Each row was made from one walk, in order. Every step used is in the known rows, and no mark comes twice. Write each row's walk.
Known rows
duna, kiviv: [-0.889 -0.924 0.629 0.202 -2.226 -0.595 0.196 -0.461 1.206 0.586 -0.304 0.593 0.151 1.075 4.522 -0.493 0.277 0.483 0.495 1.256 1.447 0.106 0.006 -0.017 -0.531]
kuzefof, fera, duna, sibo, kuzip: [-0.335 0.902 -1.433 2.547 -1.627 -0.080 1.207 1.952 -0.813 -1.159 0.018 0.829 0.901 -1.385 -5.634 0.492 -1.233 2.187 -0.172 -0.037 0.965 0.103 -0.119 -1.314 -0.130]
kiviv, kuzip, sibo: [-0.771 -0.813 -0.142 2.333 -0.576 0.045 -0.455 0.735 -0.364 0.125 -0.879 1.042 -0.475 -1.424 -0.832 0.412 -0.539 -0.232 0.213 3.471 -0.096 -0.093 -0.667 0.835 -0.100]
sibo, kuzefof, kiviv: [-1.356 0.175 0.694 -1.231 -2.286 -0.511 1.006 -1.270 0.630 1.123 1.476 0.583 -0.489 -0.339 -1.312 -0.098 0.966 0.026 1.026 2.083 1.234 0.065 0.612 -0.983 0.516]
kiviv, kuzip, fera: [-0.317 -1.137 1.633 2.295 -0.577 1.492 -0.689 1.035 0.305 -0.810 -0.189 0.233 -1.045 -0.006 0.973 0.471 0.036 0.739 0.507 1.731 0.379 0.040 -0.294 -0.571 -0.264]
kuzip, fera, kuzefof: [-0.030 0.276 1.742 1.777 -0.762 0.481 0.247 1.560 0.535 -0.273 0.256 -0.011 -0.853 0.188 2.039 0.412 0.007 0.483 0.263 -0.207 -0.580 -0.257 0.978 -0.322 -0.618]
fera, duna, kiviv, kuzip: [-0.408 -2.368 0.775 2.806 -0.621 -0.406 -0.609 1.247 2.074 0.911 0.219 1.261 -1.247 -1.695 5.794 -0.111 -0.013 0.236 0.649 3.566 1.512 -0.326 -1.386 0.336 0.206]
fera, duna, kiviv, kuzefof: [-0.910 -0.776 0.382 2.905 -0.780 0.365 0.773 1.490 1.685 1.729 -0.581 0.852 -0.266 -1.971 7.827 0.025 -0.928 -0.311 1.011 2.075 1.044 -0.159 -0.676 -0.105 0.005]
kiviv, kuzip, fera, duna, sibo, kuzefof: [-0.055 0.285 0.554 2.280 -0.334 0.666 -0.181 1.742 0.298 -0.625 1.330 0.040 -0.840 -1.581 -2.673 1.031 -0.203 0.303 -1.042 1.819 -0.396 -0.137 0.178 -0.576 0.576]
kuzefof, sibo, kuzip, fera, duna: [0.792 1.563 0.193 1.604 -0.169 -0.245 0.604 2.111 -0.772 -3.977 0.837 -0.576 0.556 -1.393 -1.721 0.451 -0.758 2.064 -0.518 1.171 0.338 -0.009 1.254 -1.781 -0.966]
kiviv, duna, sibo: [-2.053 -0.335 -1.235 2.239 -1.131 0.850 1.140 1.572 0.105 1.112 -0.480 -0.102 -0.461 1.000 -1.694 1.713 -0.860 0.672 -0.764 3.508 0.133 0.143 1.385 -0.167 0.057]
kiviv, duna, sibo, kuzip, fera, kuzefof: [0.369 1.024 0.213 2.944 -0.238 0.459 0.226 3.205 0.301 0.119 0.803 0.693 -0.927 0.299 -2.442 1.402 -1.005 1.224 -0.708 -0.041 -0.398 -0.314 1.331 -0.581 0.188]
duna, sibo, kuzefof, kiviv, kuzip, fera: [-1.152 -0.150 1.651 0.828 -0.853 1.139 -0.976 0.165 0.497 0.766 1.274 1.003 -1.429 -0.478 -1.797 0.704 0.380 -0.095 -0.198 1.200 0.468 -0.282 -0.182 -0.327 0.795]
sibo, kuzefof, fera, duna: [-0.272 0.980 0.663 2.516 -2.424 0.060 1.844 0.699 0.555 -1.750 0.994 0.170 0.422 -2.447 -2.422 0.341 -0.457 1.559 0.735 1.895 0.638 0.082 0.313 -1.312 -0.119]
duna, kiviv, kuzip, sibo, kuzefof: [0.120 0.037 0.763 1.035 -1.683 -1.006 -0.748 -0.071 0.805 0.240 0.728 1.406 -0.085 -1.244 -0.350 -0.153 -0.158 -0.754 0.027 2.578 0.156 -0.207 -0.803 0.776 0.587]
kuzip, fera, duna, kiviv: [-0.281 0.003 1.309 1.742 -0.886 -0.035 -0.263 0.868 1.375 -1.794 0.745 0.316 -0.406 -0.766 5.680 -0.075 0.330 1.110 -0.555 1.326 1.403 -0.094 0.668 -0.404 -0.911]
fera, kuzefof, kiviv, duna, sibo: [-2.527 -0.315 -0.322 1.774 -0.831 0.088 0.841 1.549 1.140 3.283 0.535 1.018 -1.652 0.206 0.100 1.547 -0.514 -0.134 -0.357 2.869 0.289 -0.521 1.315 0.456 0.646]
sibo, kuzip, fera, kuzefof, kiviv, duna: [-0.548 0.487 0.986 2.089 -0.538 0.281 0.528 1.880 1.337 0.736 1.746 1.390 -1.873 -0.482 -0.111 1.155 -0.135 1.254 0.559 2.240 1.286 -0.420 1.444 -0.875 0.486]
kiviv, duna, fera, kuzefof, sibo, kuzip: [0.063 1.310 -0.667 1.955 -2.059 -1.536 0.654 2.471 -0.098 -1.389 0.586 0.757 1.221 0.550 -2.428 0.907 -2.382 1.596 0.411 0.366 -0.684 -0.172 0.843 -1.153 -0.205]
kiviv, kuzefof, fera, duna, sibo: [-1.921 0.591 -0.485 3.928 -1.313 1.428 1.473 2.206 -0.105 0.888 -1.059 0.560 0.374 -2.117 -0.408 0.941 -1.892 0.502 0.161 0.863 0.029 -0.124 -0.359 -0.322 -0.107]
sibo, kuzip, fera: [0.676 0.824 0.376 0.923 -1.053 0.815 0.281 1.062 -0.817 -2.607 0.295 0.089 0.292 0.445 -2.903 0.182 -0.083 2.043 0.186 -0.233 0.926 0.381 0.738 -1.900 -0.591]
kuzip, fera, kuzefof, kiviv: [-1.243 -0.012 2.009 0.431 -0.943 0.224 0.091 0.365 1.005 1.079 1.011 0.918 -1.541 -0.310 2.699 0.153 0.678 0.104 0.680 0.371 0.626 -0.482 0.943 -0.200 -0.170]
kuzefof, sibo, kuzip, fera: [0.702 1.754 0.516 0.193 -1.145 -0.025 0.306 1.047 -1.404 -3.446 0.093 -0.493 1.135 0.963 -3.212 0.261 -0.816 1.826 -0.136 -0.097 0.106 0.169 1.090 -1.675 -0.913]

Write each row's walk
[-1.936 -2.071 1.145 1.939 -1.667 -0.318 -0.960 0.692 1.706 2.564 0.630 2.280 -1.287 -1.031 2.883 0.141 -0.389 -0.233 1.670 0.782 0.367 -0.548 -1.411 0.143 0.605]
duna, fera, kuzefof, kiviv, kuzip
[0.549 0.948 0.422 1.614 -0.526 0.120 -0.041 2.420 -0.358 -0.135 0.405 0.542 -0.377 0.380 -2.237 0.564 -0.614 0.933 -0.561 -1.950 -0.544 -0.259 0.693 -0.568 -0.136]
duna, sibo, kuzip, fera, kuzefof
[-0.262 0.621 1.218 1.843 -2.867 -0.791 0.844 0.079 1.725 -1.017 1.105 0.975 0.425 -1.621 2.256 -0.348 -0.214 1.161 0.402 1.124 1.494 -0.076 -0.270 -0.506 -0.173]
sibo, kuzefof, fera, duna, kiviv
[-1.155 0.602 0.226 1.070 -1.242 0.202 1.444 0.945 -0.547 0.579 -1.553 -0.566 1.080 -0.017 2.046 0.460 -1.895 -0.516 1.149 1.982 -0.810 -0.017 0.182 -0.404 -0.385]
kiviv, kuzefof, sibo
[0.211 1.217 -0.421 0.679 -2.316 -1.965 0.320 1.642 -0.669 -1.532 0.181 0.610 1.729 0.639 -2.485 0.030 -2.041 1.332 0.676 -1.576 -0.852 -0.111 0.155 -1.197 -0.574]
duna, fera, kuzefof, sibo, kuzip
[-1.846 -0.684 0.643 1.951 -1.027 -0.129 1.122 1.137 1.826 2.712 0.982 1.138 -2.091 -0.442 2.425 1.166 0.010 0.236 0.922 4.047 0.994 -0.478 1.360 0.002 0.531]
fera, kuzefof, kiviv, duna
[-0.990 1.088 -0.149 1.432 -0.682 1.077 0.091 1.485 -0.332 -0.547 1.022 0.978 -0.651 0.480 -3.968 1.264 -0.393 1.741 -0.823 1.161 1.332 0.015 1.443 -1.359 0.204]
kuzefof, kiviv, duna, sibo, kuzip, fera
[-0.840 0.408 0.549 1.743 -0.913 -0.689 0.926 1.377 0.754 0.463 -0.789 0.023 0.796 -1.180 6.460 0.072 -1.820 -0.559 0.545 2.174 0.050 -0.358 -0.023 0.112 -0.424]
fera, duna, kiviv, kuzefof, sibo
[-0.163 1.345 -0.211 0.154 -1.852 -0.650 0.778 -0.287 -0.591 -0.985 0.582 0.131 0.638 -0.881 -3.989 0.252 -0.057 -0.117 -0.218 2.261 -0.478 0.223 0.905 -0.239 -0.088]
kuzip, sibo, kuzefof
[-1.347 0.049 1.400 2.889 -3.063 1.032 1.027 0.288 1.147 1.363 -1.363 1.488 0.795 -0.629 4.113 -0.192 -1.576 0.359 1.899 -0.084 1.152 -0.016 -1.346 -0.107 -0.100]
duna, kiviv, kuzefof, fera
[-0.516 1.286 1.464 2.021 -0.537 0.170 0.285 1.647 0.590 -0.984 -0.475 -0.141 0.665 -1.025 6.484 0.274 -1.706 -0.126 -0.010 1.307 -0.117 -0.385 0.407 -0.095 -0.763]
kuzip, fera, duna, kiviv, kuzefof, sibo
[-1.400 -1.117 0.315 1.381 -0.606 -0.201 -0.106 0.717 1.153 2.181 1.472 1.299 -1.660 -2.358 -0.975 0.555 0.331 -0.447 0.274 3.389 0.843 -0.440 -0.754 -0.081 1.327]
fera, duna, sibo, kuzefof, kiviv, kuzip
[-0.925 0.128 0.356 3.048 -1.989 0.398 1.637 1.059 0.326 -1.527 -0.129 0.219 0.247 -2.087 0.020 0.333 -0.568 1.838 0.751 2.001 0.990 0.066 0.114 -1.021 -0.718]
kuzefof, fera, duna
[-0.304 -0.280 1.718 2.054 -0.109 0.614 -0.311 0.993 1.226 -0.819 2.129 0.715 -1.792 -2.803 1.080 0.529 0.735 0.583 0.198 3.051 1.064 -0.321 0.056 -0.946 0.483]
sibo, kuzefof, kiviv, kuzip, fera, duna
[-1.557 0.112 0.351 0.717 -1.855 0.105 1.430 -0.083 1.433 1.256 1.750 0.623 -1.335 -0.314 -1.171 1.163 0.380 0.526 0.709 4.747 1.364 -0.025 1.497 -0.943 0.833]
sibo, kuzefof, kiviv, duna
[-2.457 1.254 -0.469 1.482 -2.859 -0.195 0.087 -0.093 0.587 -0.741 1.609 1.681 0.473 -0.728 -2.324 1.182 -0.987 0.810 -0.047 2.412 0.287 0.115 1.053 -0.751 0.171]
kuzip, sibo, kuzefof, kiviv, duna, fera
[-1.071 1.362 0.380 1.220 -3.420 0.492 1.406 -0.182 -0.412 -0.180 0.061 0.363 1.114 0.057 -5.763 0.476 -0.838 0.914 0.195 -0.164 -0.076 0.225 -0.020 -0.750 0.168]
duna, sibo, kuzefof, fera
[-0.821 -0.095 0.991 2.422 -2.480 -0.372 0.688 0.406 1.579 -0.902 0.120 1.025 0.337 -1.326 4.152 -0.314 -0.380 1.408 0.459 1.298 1.779 -0.113 -0.351 -0.174 -0.687]
kuzefof, fera, duna, kiviv
[-0.948 0.278 -1.130 1.654 -0.816 -0.549 0.807 2.111 0.520 2.339 0.928 1.570 -1.115 -0.002 -3.402 1.163 -0.777 0.847 -0.020 1.406 0.831 -0.374 0.855 -0.442 0.879]
fera, kuzefof, kiviv, duna, sibo, kuzip
[0.838 1.035 -0.201 0.350 -1.271 -1.833 1.003 1.665 -0.640 -0.579 -0.018 0.123 0.780 0.366 -2.447 -0.015 -1.247 0.847 0.646 0.044 -0.507 -0.240 0.572 -0.785 -0.270]
fera, kuzefof, sibo, kuzip
[-1.325 -0.376 0.278 1.781 -2.478 -0.576 0.112 1.209 0.699 0.285 0.067 0.821 0.456 0.369 1.891 0.235 -1.016 0.575 0.826 -1.125 -0.852 -0.037 0.084 -0.561 -0.595]
duna, fera, kuzefof
[-0.585 -2.530 1.098 1.689 -1.436 -0.294 -0.778 0.230 1.716 1.569 -0.408 1.295 -0.874 -0.044 4.834 -0.306 0.013 -0.079 1.039 2.560 1.390 -0.151 -1.549 0.500 0.278]
duna, kiviv, kuzip
[0.355 0.759 -0.164 0.657 -1.592 -0.974 0.732 1.154 -0.167 0.170 -0.789 0.776 1.502 0.149 1.152 -0.317 -1.932 0.271 1.074 0.394 0.560 -0.068 -0.555 -0.754 -0.032]
duna, kiviv, kuzefof, sibo, kuzip
[-1.943 0.462 0.003 -1.221 -2.094 -0.304 0.757 -0.905 0.153 1.795 1.193 0.628 -0.361 0.105 -3.055 0.345 0.558 -0.297 -0.001 1.333 0.725 -0.002 0.586 -0.513 0.688]
duna, sibo, kuzefof, kiviv
[-0.471 0.510 0.725 0.346 -1.315 -1.383 1.051 1.161 -0.078 0.285 -0.501 -0.583 0.303 0.619 1.428 0.237 -1.052 -0.184 0.425 1.063 -1.274 -0.394 0.958 0.206 -0.682]
fera, kuzefof, sibo
[0.166 0.239 2.186 1.832 -0.325 -0.327 -0.424 1.940 0.267 -0.451 -0.104 -0.233 -0.572 0.060 1.817 0.561 -1.099 -0.123 0.271 0.947 -1.425 -0.629 0.234 0.349 -0.399]
kiviv, kuzip, fera, kuzefof, sibo
[-1.488 -0.320 0.023 3.245 -2.190 -0.193 0.508 2.044 1.387 0.538 0.496 1.006 -0.189 0.335 1.794 1.150 -1.411 0.974 0.646 0.990 -0.635 -0.092 0.771 -0.521 -0.197]
kiviv, duna, fera, kuzefof
[0.078 1.075 -0.356 1.014 -0.884 0.908 0.005 1.427 -1.287 -1.709 0.029 0.148 0.499 0.975 -4.524 0.590 -0.455 1.710 -0.844 -1.007 0.408 0.292 0.806 -1.407 -0.423]
duna, sibo, kuzip, fera
[-1.633 -0.792 1.067 0.133 -1.386 -0.753 0.742 0.096 1.208 2.648 0.598 1.073 -1.395 -0.533 2.627 -0.027 0.599 -0.280 1.224 1.199 0.788 -0.460 0.474 0.047 0.143]
fera, kuzefof, kiviv
[-2.155 -0.453 -0.745 2.721 -2.798 0.597 0.560 1.036 0.609 -1.068 0.111 0.589 0.638 0.880 0.178 1.252 -1.401 1.727 0.467 2.169 0.259 0.439 0.847 -1.299 -0.505]
kiviv, duna, fera
[-0.291 1.423 0.145 1.283 -0.861 0.448 0.578 1.279 -0.190 -1.387 1.402 -0.549 -0.022 -1.011 -3.148 0.948 -0.032 0.612 -1.359 1.031 -0.465 0.098 1.293 -1.027 -0.013]
kuzip, fera, duna, sibo, kuzefof
[-0.289 1.974 0.220 2.802 -2.093 -0.299 1.405 0.689 -0.154 -2.300 0.847 0.567 0.635 -3.323 -3.531 0.399 -0.792 1.149 -0.009 2.131 0.087 -0.009 0.479 -0.566 -0.335]
kuzip, sibo, kuzefof, fera, duna
[-0.625 -0.435 2.252 0.841 -0.999 1.003 -0.745 -0.134 0.919 0.061 1.459 0.917 -1.563 -0.821 -0.301 0.306 0.807 0.199 0.728 1.855 0.947 -0.206 -0.189 -0.716 0.677]
sibo, kuzefof, kiviv, kuzip, fera
[0.779 1.268 0.840 0.940 -0.834 -1.069 -0.237 1.463 0.509 -3.027 0.948 0.289 0.694 -0.596 2.636 -0.211 -0.654 1.620 -0.792 0.528 1.110 -0.208 0.660 -0.872 -0.908]
kuzefof, sibo, kuzip, fera, duna, kiviv
[0.458 0.875 -0.722 -0.273 -1.687 -1.165 1.118 0.769 -1.291 -1.831 -0.362 -0.259 1.431 0.688 -3.727 -0.036 -1.090 1.366 0.538 0.992 0.236 0.213 0.552 -1.394 -0.514]
kuzefof, sibo, kuzip
[-0.206 -1.236 2.159 1.980 -0.965 0.857 -1.358 0.559 1.343 -0.406 0.047 0.952 -0.957 0.348 4.386 -0.009 0.152 0.520 0.296 1.152 1.101 -0.152 -0.754 0.062 -0.226]
duna, kiviv, kuzip, fera
[-1.115 -0.951 0.668 1.837 -1.652 0.554 0.596 0.498 1.289 2.381 -1.141 0.973 0.074 -0.159 6.762 -0.151 -0.897 -0.634 1.422 1.149 0.964 -0.007 -0.766 0.034 0.048]
duna, kiviv, kuzefof
[-0.245 1.554 0.919 2.158 -2.508 -1.024 0.406 0.132 1.147 -1.703 1.028 1.326 0.664 -2.499 0.849 -0.236 -0.584 0.825 -0.330 1.378 0.978 -0.231 -0.069 0.297 -0.306]
kuzip, sibo, kuzefof, fera, duna, kiviv
[-0.776 0.598 -0.528 -0.126 -2.068 -0.046 0.989 0.132 -0.405 0.692 0.407 -0.353 0.414 0.619 -4.442 0.545 -0.100 -0.033 -0.490 1.000 -0.479 0.282 0.714 -0.627 0.388]
duna, sibo, kuzefof
[-1.310 -0.785 0.761 1.834 -0.258 -0.643 -0.782 0.772 0.693 2.347 0.144 2.072 -1.659 -2.239 1.105 0.230 -0.167 -1.084 0.668 2.826 0.057 -0.765 -0.708 1.429 0.457]
fera, kuzefof, kiviv, kuzip, sibo
